In the rows, zero is written as 128.
Known rows, with every step that occurs:
puvifuv/sefezo/gata/sidu: [170  93 108 111 136 135 131  75 100 120 139 150  92  66 144 137 102 132
 136 126 147  98 158 147 184 112 123 139]
puvifuv/dules/sidu/sefezo/gata: [129 138 126 113 119 108 134 101 153 166 164 205 107 142 203 147 114 111
 122 119 107 134  93 112  98 143 112 160]
sidu/sefezo/gata/dules: [121 146 120 119 122 118 172 112 104 161 120 132 110 106 201 129 148 130
 122 135 121 111 100 129 160 136 120 167]
paru/dules/puvifuv/sefezo: [110 172 133 108 159 136  94 128 169 132 139 112 102  99  78 115  92 148
 107  78 153 161 134 128 208 100 165 147]
gata/dules/paru/sidu: [ 68 137 138 183  91 109 132 190  83 180  85  73 104 104 108 165 177 196
 113 147 117 152 160 116 136 183 149 107]
gata/puvifuv: [143 138 175 111 113 146 151 125 110 120 135 102 154 167  94 120 158 125
 142 185 149 155 114 173 134 108 147 122]
paru/gata/puvifuv: [137 109 180 146  99 130 183 158  92  61 116  87 195 171 103 113 152 140
 123 198 133 148 144 164 110 113 126 106]
sefezo/gata/sidu/puvifuv/dules/paru: [139  85 104 134 107 132  51 155 174 147  89 192  97 110 136 127 152  90
 163 123 158 104 130 108 127 107 123 119]
sidu/puvifuv/paru/dules/sefezo: [ 99 175 106 115 157 131  82 162 196 137 128 111 144 173  72 106 112  86
  98  82 144 139 126 108 112 145 162 127]
sidu/puvifuv: [141 134 141  82 110 140 132 138 160 111 150 114 148 138 132 132 139  90
 169 155 130 160 119 129 132 101 169 138]
gata/puvifuv/dules/sidu/sefezo: [127 145 152 106 136 117 141  86 153 153 151 170 142 208 140 105 160  74
 107 136 116 158  60 143  81 126 132 140]
puvifuv/dules/paru/sefezo: [ 56 143 173 156 109 144  64 163 171 195 160 130 110 108  63 144 123 170
 143 114 157 155 165  90 125 156 130 124]
sidu/puvifuv/paru/sefezo: [133 118 117 112 155 147  80 136 165 118 169  96 163 152  71 123  92 102
 188  83 123 126 126  97  97 140 140 116]
dules/sidu/puvifuv/sefezo: [147 131  91  80 159 129 172  68 154  68 194 160 102 130 118 138 100  86
 142  97  73 142 118 120 128 120 178 147]
gata/puvifuv/paru/dules/sidu/sefezo: [147 154 130 147 182  96 136 124 135 132 117 135 157 244  95 135 117  77
 116  88 149 117  84 138 114 165 159 122]
puvifuv/paru/sidu/gata: [130 123 136 181 111 150 104 172  85 143 126  55 166 138 130 192  80 176
 112 145 123 145 140 137  98 154 151  79]
sidu/gata: [135 149 173 139 101 161 136 132 109 117 160  83 145 115 144 184 103 137
 119 173 139 136 124 143 147 106 169 128]
paru/sefezo: [101 141 179 121 127 146 123 125 138 133 185  93 154 117  89 145  99 154
 164 133 143 142 143 105 139 135 133 127]
paru/sefezo/gata/sidu/puvifuv: [153  89 112 108 156 150 109 109 152  76 138 150 165 112 127 120  95  89
 210 102 133  91 122  86 129  95  91 130]
gata/sidu/puvifuv/sefezo: [165  98  97  75 148 140 118  80 153  95 148 133 121 106 118 117 130  66
 153 113 130 132 121 130 163  94 169 139]
sefezo/gata/dules/paru: [105 136 123 170 100 123 143 157  84 151  97 127  62  83 135 161 154 175
 123 137 137  92 158 126 163 157 137 134]
sidu/puvifuv/paru/sefezo/gata/dules: [140 135  67 129 167 142 117 117 121 119 122 103 147 134 108  98 111 122
 152  62  95  72 115 100 103 150 119 138]
sefezo/gata/sidu: [174  93 136 120 106 121 113 124  95 125 120 141 128 107 156 152 126 129
 158 156 158  91 127 138 154 126 115 127]
sidu/puvifuv/sefezo/gata/dules: [141 149  59  86 155 149 169  68 123 109 128 144  88  83 149  89 125 115
 119 107  87 111 124 149 162 102 152 173]
puvifuv/paru/dules/sidu/sefezo/gata: [150 142 104 157 165  97 133 138 134 141 131 169 121 181 154 171  72 116
 130  70 140  90 112 110 137 185 141 143]
gata/puvifuv/sefezo: [139 136 149  98 151 155 167  71 114 105 149 117 112 138  82  98 123 126
 125 155 136 155 146 185 163  97 154 134]
sidu/puvifuv/dules/sefezo/gata: [ 99 155 112  77 124 148  99 120 207 140 144 184 115 117 153  78 132  99
 106 131 107 154 122 108  82  89  97 147]
sidu/puvifuv/paru/gata/dules/sefezo: [102 126  79 138 129  99 142 159 130  83 118  75 164 143 107  91 172 111
  47  96  67 107 116 106  55 165 132 121]
paru/puvifuv/sefezo/gata/dules: [141 150  88 154 162 115 167  44 121 135 136 127  91  68 116  86 115 130
  84 123 103  92 164 135 172 113 144 190]
puvifuv/dules: [123 159 168  97  80 131  88 140 149 206 153 118 132 141 127 129 152 148
 104 167 150 171 117 152 119 134 163 142]
sidu/sefezo/gata/puvifuv/dules: [130 137 151 102 129 147 129 103 154 167 110 173 144 164 170  81 137 103
 137 166 152 157 102 161 119  85  92 141]
sefezo/gata: [147 131 155 114  98 133 147 134 108 130 141 136 114 106 156 152 107 157
 159 170 144 127 146 139 154 127 121 136]
paru/sidu/sefezo/gata/dules: [102 141 118 142 121 113 173 137  85 170  92 113 133 104 208 132 138 158
 127 137 106 147 120 128 129 143 101 135]
dules/sidu/sefezo/gata/puvifuv/paru: [173  93 107 133 166 113 164  88 101  93 137 175 121 195 146 131 108  94
 151  98 104  87  98 131  88 151  94 112]

Rows:
[116 162  97  95 143 127 125  91 122 133 143  84  82  74  98 104 156 157
  79  75  98 135 105 130 170 110 160 152]
gata/dules/puvifuv/sefezo
[ 89 124  86 165 117 129 142 177 108 124  67 126 102  98 144 135 150 157
 157 123  98 132 158 105 121 137 122 112]
sefezo/gata/dules/paru/sidu/puvifuv
[160  86  71 102 150 128  83 124 157  92 126 150 120 120 128 111 127  73
 129  84 122  74 118  92  89 124  91 101]
dules/sefezo/gata/sidu/puvifuv/paru
[ 97  59 165 182  90  96  82 192 156 153  98 145 146 115 144 149 166 109
 105 139 163 139 145  96 118 157 116 115]
puvifuv/dules/paru/gata/sidu/sefezo
[155 147  98 133 113  95 186  99  70 116 132 146  99 136 166 159 151 152
  94 124  74  76  96 131 124 168 144 149]
sefezo/gata/dules/sidu
[ 83 178 132 111 114 122 154 120 118 157 150  89 110 108 119 118 194 143
  50 139 100 136 110 126 124 152 146 148]
gata/dules/sefezo
[ 69 191 166 124 125 125 121 154 170 156 142 114 128 139  95 130 125 136
  81 142 163 157 142 123 158 140 154 145]
paru/dules/sefezo
[ 75 127  90 180 135 132 156 135  79 151  94 127  49  44 128 146 119 213
 108 110 100 129 207 131 169 165 124 118]
puvifuv/sefezo/gata/dules/paru/sidu
[154 125  99 124 170 120  81 108 145 109 100 148  99  81 110 113  87 130
 125  60 166  96 132 123 209  81 116 137]
paru/dules/puvifuv/sefezo/gata/sidu
[105 131 152 127 133 141 128 130 136 177  85 154 164 160 174  82 126 136
 144 166 137 187 120 153  91  99  66 117]
paru/sidu/sefezo/gata/puvifuv/dules
[ 89 172 166  94 117 149 112 109 166 163 138 136 135 167  86  66 180 115
  64 165 137 172 112 153  78 105 108 127]
gata/puvifuv/dules/sefezo
[145  98 141 133 137 136 107 112 110 112 145 134 142  99 125 144  97 135
 178 125 154  85 133  96 145 122  86 120]
paru/sefezo/gata/sidu
[ 71  95 152 172 113 127 136 185 127 148 112 153  96  78 178 178  95 171
 186 137 142 169 184  89 146 152  84 103]
dules/paru/sidu/sefezo/gata
[154 131 153 115 123 151 164 115  99 105 118 143 135 153 127 111 126 136
 160 179 151 127 137 172 133  98 108 123]
sefezo/gata/puvifuv
[159  50 136 159 113  87 111 167 106 111 118  93 187 146 147 150 135  95
 121 115 147 103 129 113 106 170 122 104]
puvifuv/paru/gata/sidu/sefezo
[129 107 130 116 118 126 124 117 124 110 140 153 103  88 150 134 138 122
 112 134 141  97 134 108 130 122  85 119]
dules/sefezo/gata/sidu
[114 114 153 135 143 144 173 130 109 115  99 138 165 151 172 113 112 131
 174 169 138 173 134 146 113  99  65 104]
paru/sidu/sefezo/gata/puvifuv
[126 158 128 108 112 114 115 139 106 143 132  73 120 114 114 122 187 150
  97 108 114 133  80 122 141 121 149 132]
gata/dules/puvifuv
[152 129 117  92 124 113 158 116 151  77 177 148 135 163 139 152 136  75
 158 125  86 138  93 110 101 124 171 133]
dules/sidu/puvifuv
[143 118 120 166  97  87 143 175  62 131 103  39 169 146 113 138 169 173
  60 132 105  97 130 147  98 195 159 119]
puvifuv/paru/gata/dules
[121 151 121 119 127  86 185  94 101 146 159 125 116 153 172 154 175  98
  94 111  81 121  62 114 118 173 167 160]
gata/dules/sidu/sefezo
[140 127 123 101 135 150 162  84 115 122 165 150  77  70 147 137  77 163
 139 137 127 129 173 151 180 115 131 150]
puvifuv/sefezo/gata
[135 125 150 134 158 147 106 115 115 120 146  81 170 183  38 106 108 135
 157 113 149 113 134 137 101 141 116  99]
gata/puvifuv/paru/sefezo
[129 114 122 141 119 112  60 185 118 143 126  64 149 128  97 142 121 176
 140  88 121 163 131 105  86 143 111  63]
dules/puvifuv/paru/sidu
[180  51 118 161 111  80  62 188 100  75 113  70 176 128  97 137 153 135
 114  88 130  92 117  99  92 141 104  67]
dules/puvifuv/paru/gata/sidu
[180 109 127 130 134 141 131 125  89 117 109 126 137 168 103 114 115 142
 151 143 146  97 138 173 115 128 109  97]
sefezo/gata/puvifuv/paru
[131 174 141 142 105 149 155 116  78 138 128  61 140 117 151 168 151 145
  72 166 114 111  87 153 147 125 184 147]
sidu/gata/dules
[159 111  97 180 107  64 168 149  59  96 126  79 153 172 119 158 166 156
  51 102  62  73 111 129  65 221 163 119]
puvifuv/paru/gata/dules/sidu
[113 106 117 191 153 128 134  94 163 114 154 168  56  47  87 129  63 138
 144 120 143 107 231  98 191 110 131 152]
dules/paru/puvifuv/sefezo/gata
[183  90 109  95 123 136 119 123 136  87 115 156 138 119 161 130 133  76
 188 138 138  97 105 123 138  92 122 125]
sefezo/gata/sidu/puvifuv
[ 58 112 149 166 103 130  93 186 158 207 100 172  99  96 180 151 113 171
 153 138 146 177 168  96 117 147  82 113]
puvifuv/dules/paru/sidu/sefezo/gata
[165  71 134 125  99 108 135 164 126  48 115 106 201 141 136 136 159  76
 149 156 122 124 122 118 108 108 134 115]
paru/gata/sidu/puvifuv
[138 157 139 139 172 115 183 109 135  95 109 189 143 202 147 131 100  88
 140 124 144 117  92 141 143 123 117 147]
paru/dules/sidu/sefezo/gata/puvifuv
[151 150 151 109 113 153 116 113 124 161 102 155 134 167 129  81 145 142
 125 181 148 139 119 180 113  96 102 136]
sefezo/gata/puvifuv/dules
[119 166 112 115 166 139 106 119 157 110 123 143  94  82 106 113  65 163
 130  69 153 132 152 127 207  89 126 147]
paru/dules/puvifuv/sefezo/gata
[125 141 105 109 155 130 107 140 179  96  99 170 139 131 131 106 128  68
 123 106 154 102 115 105 144  95 113 141]
paru/dules/sefezo/gata/sidu/puvifuv
[148 148 174 142 126 174 155 111 103  84 136  85 165 164 115 144 129 120
 122 191 141 135  97 172 131  79 153 113]
sidu/gata/puvifuv
[147 124  87  79 156 161 155  83 158  86 156 166  96  81 150 110  77 109
 169 119 109 135 160 140 161  82 137 152]
sidu/puvifuv/sefezo/gata
[169 122 143 125 127 135 118 131 102 133 124  88 153 189  72 116 140 124
 133 152 150 127 127 175 105 145 145  99]
gata/puvifuv/paru
[ 75 155 106 102 125 140 102 146 191 146 121 166 137 114 164  83 122 134
 111 134  92 189 136 103  52 103  73 115]
paru/sidu/puvifuv/dules/sefezo/gata
[ 63 136 164 166  81 123  71 201 140 215 111 119 110 117 108 158 141 192
 126 160 144 197 180 121 109 163 136  98]
puvifuv/dules/paru/sidu
[ 93 115 158 151 129 150 110 134 153 169 100 193  97 137 139 105 139 117
 148 149 170 145 142 135 135 104  87 129]
sidu/sefezo/gata/puvifuv/dules/paru
